Each row comes from the steps of one walk. Every step used is in the known rows, and no mark comes twice. Write the walk behind each row, first mark first.
Known rows
filusom > pizo > fali: [-14  -3   4  -3   0 -12  -8  35 -12  15  -1   5   4  -8  -1   0   8  20
  20  11  -8   9   9  13  18   7  18   0   0   6   3   7   5  -4  -7]
mudub > safo > fize > dito > fali: [ 28   6 -18  28 -20   7  25   8   0  12   2  -3  18   6  -2   7   4  -3
  11   7  16  -1   7  10  36 -12  14  15  -9 -12 -21   1  10  -1 -14]
fali > pizo > mudub > rigip: [ 12  -6  19  -4 -13  13  20  -7  -3   5 -12   0  27 -19  -6 -19  -5  -8
  -1  19 -17   1 -17 -32  28   7 -15   4 -20  14   3  -4 -13  -4  15]
fali > rigip > mudub > safo > fize > dito: [  7   2   3  25  -7  26  35   0 -17  -1  13  -3  20  -3 -11  -5  -9 -12
  24  -3  19  32   7 -19  43  -1   8  10   5 -11 -15  -8  12  10  -6]
rigip > mudub > safo > fize > dito > fali: [ 14  -2 -28  33 -13  12  22  -1  -2   7   7  -1  32   7   6   2  -2 -13
  24   7  21  15  -2   4  46 -15  10  16 -14  -3 -21  -4  10  11 -12]
misorum > fali > pizo: [ 10 -11   8  -9  -4  -7   2  -5 -16   6   0   2  -1 -10   5 -10   3  -4
  12   9   1  13   3 -10  19  14  14  24  25  -6  -2   3   6  -3   3]
fali > rigip > mudub > safo: [ -9 -11  -5  12   3   9  14  -6 -10 -10  19   1  16  -7  -7 -15   7 -14
   2 -15   8  26   1 -18  29   0   1  20  -6  10   0 -14  12  11  -5]
lefisop > busu > mudub > safo: [  6 -15  17  -4  -5  -2   7  -7   5  24 -23   3  18  -2  -5 -16   6  -8
  21   1  22  -2 -10  28  15 -15  -1  14 -28 -10 -13  -1  12   1 -10]
busu > mudub: [ -6  -7  10   3   2   0  11  -2   1  10 -19   5  14  -5  -6  -4  -2 -12
  13  -6  16  11   2   5   3   3 -12  -2 -10  -8  -1   1   5   2  -2]
safo > mudub > rigip > fali: [  2  22  14 -12   9  18  48   1   1  -4  -5   3  10 -21  13   1  -2  16
   1  20   5  -1 -20 -17  18 -26  -2  23  -2  -7  10  -8  -2  -8   8]
safo > fize > dito: [ 16  15   7  13 -10  16  21   9  -6  10  -5  -3   6   5  -2   8 -15   1
  23   7  14   6   5   0  15  -2   6  -9  13 -22 -19   4  -1   0  -1]
safo > fize: [ 5  7 15  5 -8  2 27 -4  1  7 -4  2 -3 -1  9  6  0  6 10 10  5  9  3 -1
 21  0  6  4 27 -4 -2  1  3  2  5]
fize > safo: [  7  -2  -6   9   0  -2   5 -10  -6   2   4  -2  19   1  -1  -3   1  -2
 -11  10  15  -2  -8  -6  17  -3   5   9   8 -20  -6   2   0  -5  -6]
dito > fali > rigip: [ -4 -11 -29  22   4  -4  13   8  -4  -6  11   2  25   2   8 -12   7 -15
 -14 -13 -24   8  20  -5  -6  15  -4  26  -3  13   7  -3   7   0  -4]
safo > mudub > rigip: [  0  13  10 -11   0  14  36  -1   0   0  -7   0   8 -16  -1   3   1  10
  -6   6   5 -10 -20  -3  13  -9 -10  11   0  -9   1 -10   0  -2   3]
pizo > mudub: [  8  -8  12   1  -9  -1   8  -5   2   3  -6   0  20   5  -1   0  -4  -6
  -2  -1 -18   6  -3 -11  32   1 -10  -5  -4  10  -9   2  -5   0   4]
pizo > fali > rigip: [ -6  -4   6   1   5  -4   3  22 -20  -3   5   0   2  -6  -6 -12   3  -6
  -5  10 -12  12  22 -18  14  13  11  22   0  12   3   2   3 -12  -2]
safo > mudub > rigip > fali > pizo: [  8  14  21 -12   4  15  42  -5  -6   0  -3   5  10 -32  14 -11   1  11
   0  28   7   2 -21 -28  15 -13  -9  26   5  -6  17 -10  -3 -13  16]
busu > mudub > safo > fize: [ 11  -5  28  11 -19   2  42  -9   1  19 -16   5  10  -7  -7   2   8  -4
  21   7  31  18   1   9  48 -11   2   7   3 -11  -6  -4  17   3  -7]
mudub > safo > fize: [ 16   5  15   8 -20   2  31  -6   1   8   2   0  -8  -4  -3   7  10  10
   6  12  17   6  -1   3  45 -12  14  10  17  -2  -8  -4  10   1  -3]
mudub > rigip > fali > pizo: [  5  13  10  -2   3  18  21  -1  -6  -2  -3   2   5 -26   5 -19  -5   0
   6  31  -3   4 -12 -32   2  -8   1  21 -16   7  21  -5 -10 -10  16]
dito > fali > rigip > mudub: [-19 -14 -36  24  11   1   9  -3  -6 -10  13   4  38   1  17 -19   2 -26
   0 -14 -15  25  11 -17   3  12  -7  28  -5  18   7  -8   7  13  -1]
dito > fali: [  3  -6 -29  15  -1 -11  -1   4   6   1   3   3  18   7  11  -2   8  -7
  -9  -1 -13  -3   5   7  -1   0   0  15 -12   8   2   0   4   1  -5]
busu > mudub > rigip: [-12   4  13   1   2  15  26  -2   1  10 -26   3  20 -17 -13 -10  -4 -12
  15   3  13   7  -9  -1  -3  -2  -7  -1 -37  -2   3  -5  -1   2  -1]
filusom > pizo > mudub > rigip > fali > dito: [  2   9  12  16   9  16  29  26   3   9 -20   7  41  -9   9   4 -10  20
  22   9 -39  24 -11  -2  24  -4  11  -7 -21  19  18  -5 -13   8  13]
busu > mudub > rigip > fali > pizo: [ -1   4  20   0   5  18  32   0  -4   8 -22   8  20 -31   4 -23  -7 -12
  21  27  13  16 -11 -27   4  -5  -9  17 -27  -5  24  -4  -3 -10  15]
safo > fize > dito > fali > pizo > filusom: [ 19   5 -11  32 -22   3   8  18   0  29  -2   3  26   7  17  -8 -14  -8
  28  23  -4  -5  12  -7   3   3  10  10  28 -29 -15  10   4  -4  -1]
rigip > mudub > safo > fize > dito: [ 13   7   3  17 -12  19  20  -4  -7   8   6  -3  14   0  -6   4 -10  -3
  30  10  33  18  -8  -8  48 -17  10   0  -2 -11 -24  -4   6  11  -7]
fize > dito > fali: [ 11   1 -33  21  -2   3  -5  14  -2   1   3  -3  24  11   0   0  -4 -12
   6  -3   0  -8   8  13  -7   1   0   6 -22  -8 -14   5   0  -3 -11]

Write each row's walk
[ 17  -8  19  -2  -6   3  13  -6  -4   0  -1   6  21  -9  17 -12  -6  -4
   4  20 -21  14  -4 -37  33  -3  -9  13   3   2   6   2  -8 -12  20] => rigip > fali > pizo > mudub
[ 18   8 -21  27 -10   5  20  11   1   8  -3  -1  23  10  12   5  -7  -7
  14   6  -1   1  11   7  13  -1   7   8   2 -12 -16   6   3   0  -5] => safo > fize > dito > fali
[  3  -9 -18  19 -12 -11 -14   8   5  19   0   4  23   0  20 -15   2 -11
   9  11 -17 -10   7  -7 -12   3   1  18  13 -10   3   4   4  -4   0] => dito > fali > pizo > filusom
[ 17  24   6  11  18  16  44   5  -3  -1 -12   1  37 -12  13   4  -6  14
  -9  22  12   6 -26  -6  28 -19   6  24   8 -22  11 -10  -6  -4   7] => fize > safo > mudub > rigip > fali > dito
[ 26   0 -14  26 -14   5  15   7  -5  13   2   0  24   0  11  -7  -6 -13
  16  19   3  -1   9   0  14  12  -1  15   9 -18  -9   4   2  -5   5] => safo > fize > dito > fali > pizo
[ -4  -5   8  19  -7  14  40  -9 -10  -5  13   1  13  -9   0  -8   5 -10
  14  -1  14  36   5 -19  49   1   7  24  20   7   1 -12  14  14  -2] => fali > rigip > mudub > safo > fize
[ 18  -8 -28  20  -6   2 -10  11  -7   5   6  -2  31   2   2 -11  -4 -17
   7   6  -2  -9   6  -1  -8  14  -6  10 -19 -14  -7   3  -1  -7  -1] => fize > dito > fali > pizo
[ 12  -7  29  11 -27   0  40   2   0  21  -1   5  21  -2   1   9  12  21
  20  -3 -13  22  -1   7  78  -6  10  -6  17   1  -8   0  12   8  -4] => filusom > pizo > mudub > safo > fize
[ 36  -4 -12  28 -25   2  19   3  -5  15   7  -2  22  -2   1  -7   5  -8
  10  14  13  -2   4   4  40  -1   7  20  -4 -15 -16   0   9  -5  -4] => mudub > safo > fize > dito > fali > pizo
[ -4 -12  11   3  -8  -3  10  10   1  12  -3   5  28   1   3   4   2  13
  13  -8 -28  15  -1   2  32   4  -6 -14   4   3   0   2   1   6   2] => filusom > pizo > mudub
[  1 -11 -39  36   3  14   8   9 -13  -7  19  -3  44   3  -4 -15  -1 -26
   9 -16   7  19  10 -11  22   0  -1  23 -31   2 -13  -9  12   9 -15] => fize > dito > fali > rigip > mudub > safo
[ 22   0  27   9 -15  13  27  -1   0  33 -26  -1  21   2  -6  -6  -9  -7
  43   7  32   1  -4  25  28 -17   5   7 -13 -36 -30   4  10   0 -11] => lefisop > busu > mudub > safo > fize > dito
[ -4  -5  14  11  -7   4  29  11 -21   3   8   2   9 -12   1 -12   7  -6
  14  23  14  34  12 -27  68   1  19  33  12  18  -4  -8  14   4  -3] => pizo > fali > rigip > mudub > safo > fize
[  7  22   0  12  16  18  18  16   2  -5 -17   0  14  -9   7   0 -12   6
  10  18 -12  13 -10  -6  -9  -8  13  11 -27  14  22  -8 -14   2  12] => mudub > rigip > fali > dito
[  7 -14 -25  13  -7 -12  -6  -2   1   4   3   4  23  -4  11 -15   8 -10
  -5   8 -12  -3   5  -1  -1  13  -8  22  -1   4   7   0   1  -3   5] => dito > fali > pizo
[  0  -3  12   4 -10  -2 -13   5  -1  18  -2   3   1  -3   8 -14  -5  -5
  14  18  -5  -5   2 -15 -11   2   1   1  22 -15   3   5   0  -5   3] => fali > pizo > filusom
[ -2  20   5   0   9  22  26   3  -1  -5  -8   1   3 -19   5  -7  -6   7
   6  18  -1   5 -12 -19  -1 -19   9  13 -26  12  14  -5  -8  -7   5] => mudub > rigip > fali
[ 23   3 -17  36 -15   9  37  10  -9   3  12  -3  24   5  -3  -3   3 -12
   7  -8   0  10  21   1  34   0  13  25   0  -7 -17  -2  15   1 -13] => mudub > safo > fize > dito > fali > rigip
[  3  20  25  -7  -3  18  33   6  -1  16  -8   6  12 -25  21 -13  -7  14
  12  35  -3  -7 -17 -31   6 -23  -1  23  22 -21  14  -4  -1 -12  12] => safo > mudub > rigip > fali > pizo > filusom
[ 10  25  11   2  16  18  38  16   1  -2 -15   3  20 -12  11   9  -6  15
   5  16  -4   8 -17  -4   8 -15   0  17   0  -1  17 -11  -6   1  13] => safo > mudub > rigip > fali > dito
[ 27 -26  -9  15 -25 -15   6  -9   4   7   4   0  39  -2   3 -15  17 -12
 -14   8 -16  -3  -3 -12  58   2  -9  22 -19  15  -7  -3   6  -5   2] => dito > fali > pizo > mudub > safo
[  6 -14  15   6 -19  -3  14   8  -1  13   4   4  24  -2 -11   4  14  15
  11 -10 -13  11  -4   7  55  -6   1  -9 -11   6  -7  -2   8   5  -7] => filusom > pizo > mudub > safo
[ 10   2   7  -1   0  -6  24  -9  -5   4   5   0  26  -2   6   5   5  10
 -19   8  23 -10 -17   2  34  -9  -6  15  30 -36 -11  -3   8  -7  -5] => fize > safo > mudub
[ -5  -1   1   9   6 -13 -13  47  -9  15  -9   5  12   2   1   9   5  19
  19  11 -17  18  10  25  11  16  21  -7  -3  10  11   3  -1   4  -2] => filusom > pizo > fali > dito
[ -2  -2 -27  38   2  17  30   7  -9   0   9   2  42   6  14 -11 -12 -25
  23  -1  -3  30  18 -14  19  11  -2  21  10  -5 -10  -2   8  13  -1] => safo > fize > dito > fali > rigip > mudub
[-17 -11  -2   1  14   4  17  -4 -23  -9   9   3  17  -4   7 -14  -2 -16
  19 -20   3  44   9 -22  22  13  11  30  20   6   0  -7  11  13  -3] => misorum > fali > rigip > mudub
[ -2  17  15   3  -2  18  13   8  -2  13  -9   3   5 -21  12 -20 -12   3
  22  37  -6   1  -8 -38 -11 -17  10  16  -3  -8  16   0  -7 -10  10] => mudub > rigip > fali > pizo > filusom
[ 43  -7  29   9 -35  13  28   0  -9  18  -2  -3  24  -4 -11  -3  -5  -4
  19  18  11   7  -3 -20  73   1  -3  -1   7 -17 -25   1   2  -7   6] => fali > pizo > mudub > safo > fize > dito
[  0  15  11  15  19  19  30  13   3   6 -34   6  28 -14   4  -4 -16  -9
  23   9   3  25  -8  -1  -8  -6   1   6 -37   5  22  -7  -8   2   9] => busu > mudub > rigip > fali > dito
[  8   2   0   6   7  -9 -17  33  -9   5 -14   0   7   6  -3   5  -4   2
   2  20 -11   6   8   8  11  10  19   4  -7  17   2   2  -7  -1   1] => pizo > fali > dito
[  7  11  14  -2   1  21  37  -2   1  -5 -15   2  24 -14   5  -7  -9   2
   6  16 -18   9 -14 -36  32 -20  -1   9 -32  18   7  -3 -12  -7  13] => pizo > mudub > rigip > fali
[  9  21   9  -1  12  16  55  -7  -7  -2  -4   1  27 -21   9  -3  -1  16
 -14  27  18  -4 -27 -20  35 -29   2  29   9 -28   6  -8  -1 -13  -1] => fize > safo > mudub > rigip > fali
[ 28  -9  22   0 -15   2  17  -8  -3   2   2   3  20 -12   3 -12   5   0
   1  20  -7  10  -7 -33  62 -15  -4  19  -9   8   1  -4   1 -13  11] => rigip > fali > pizo > mudub > safo
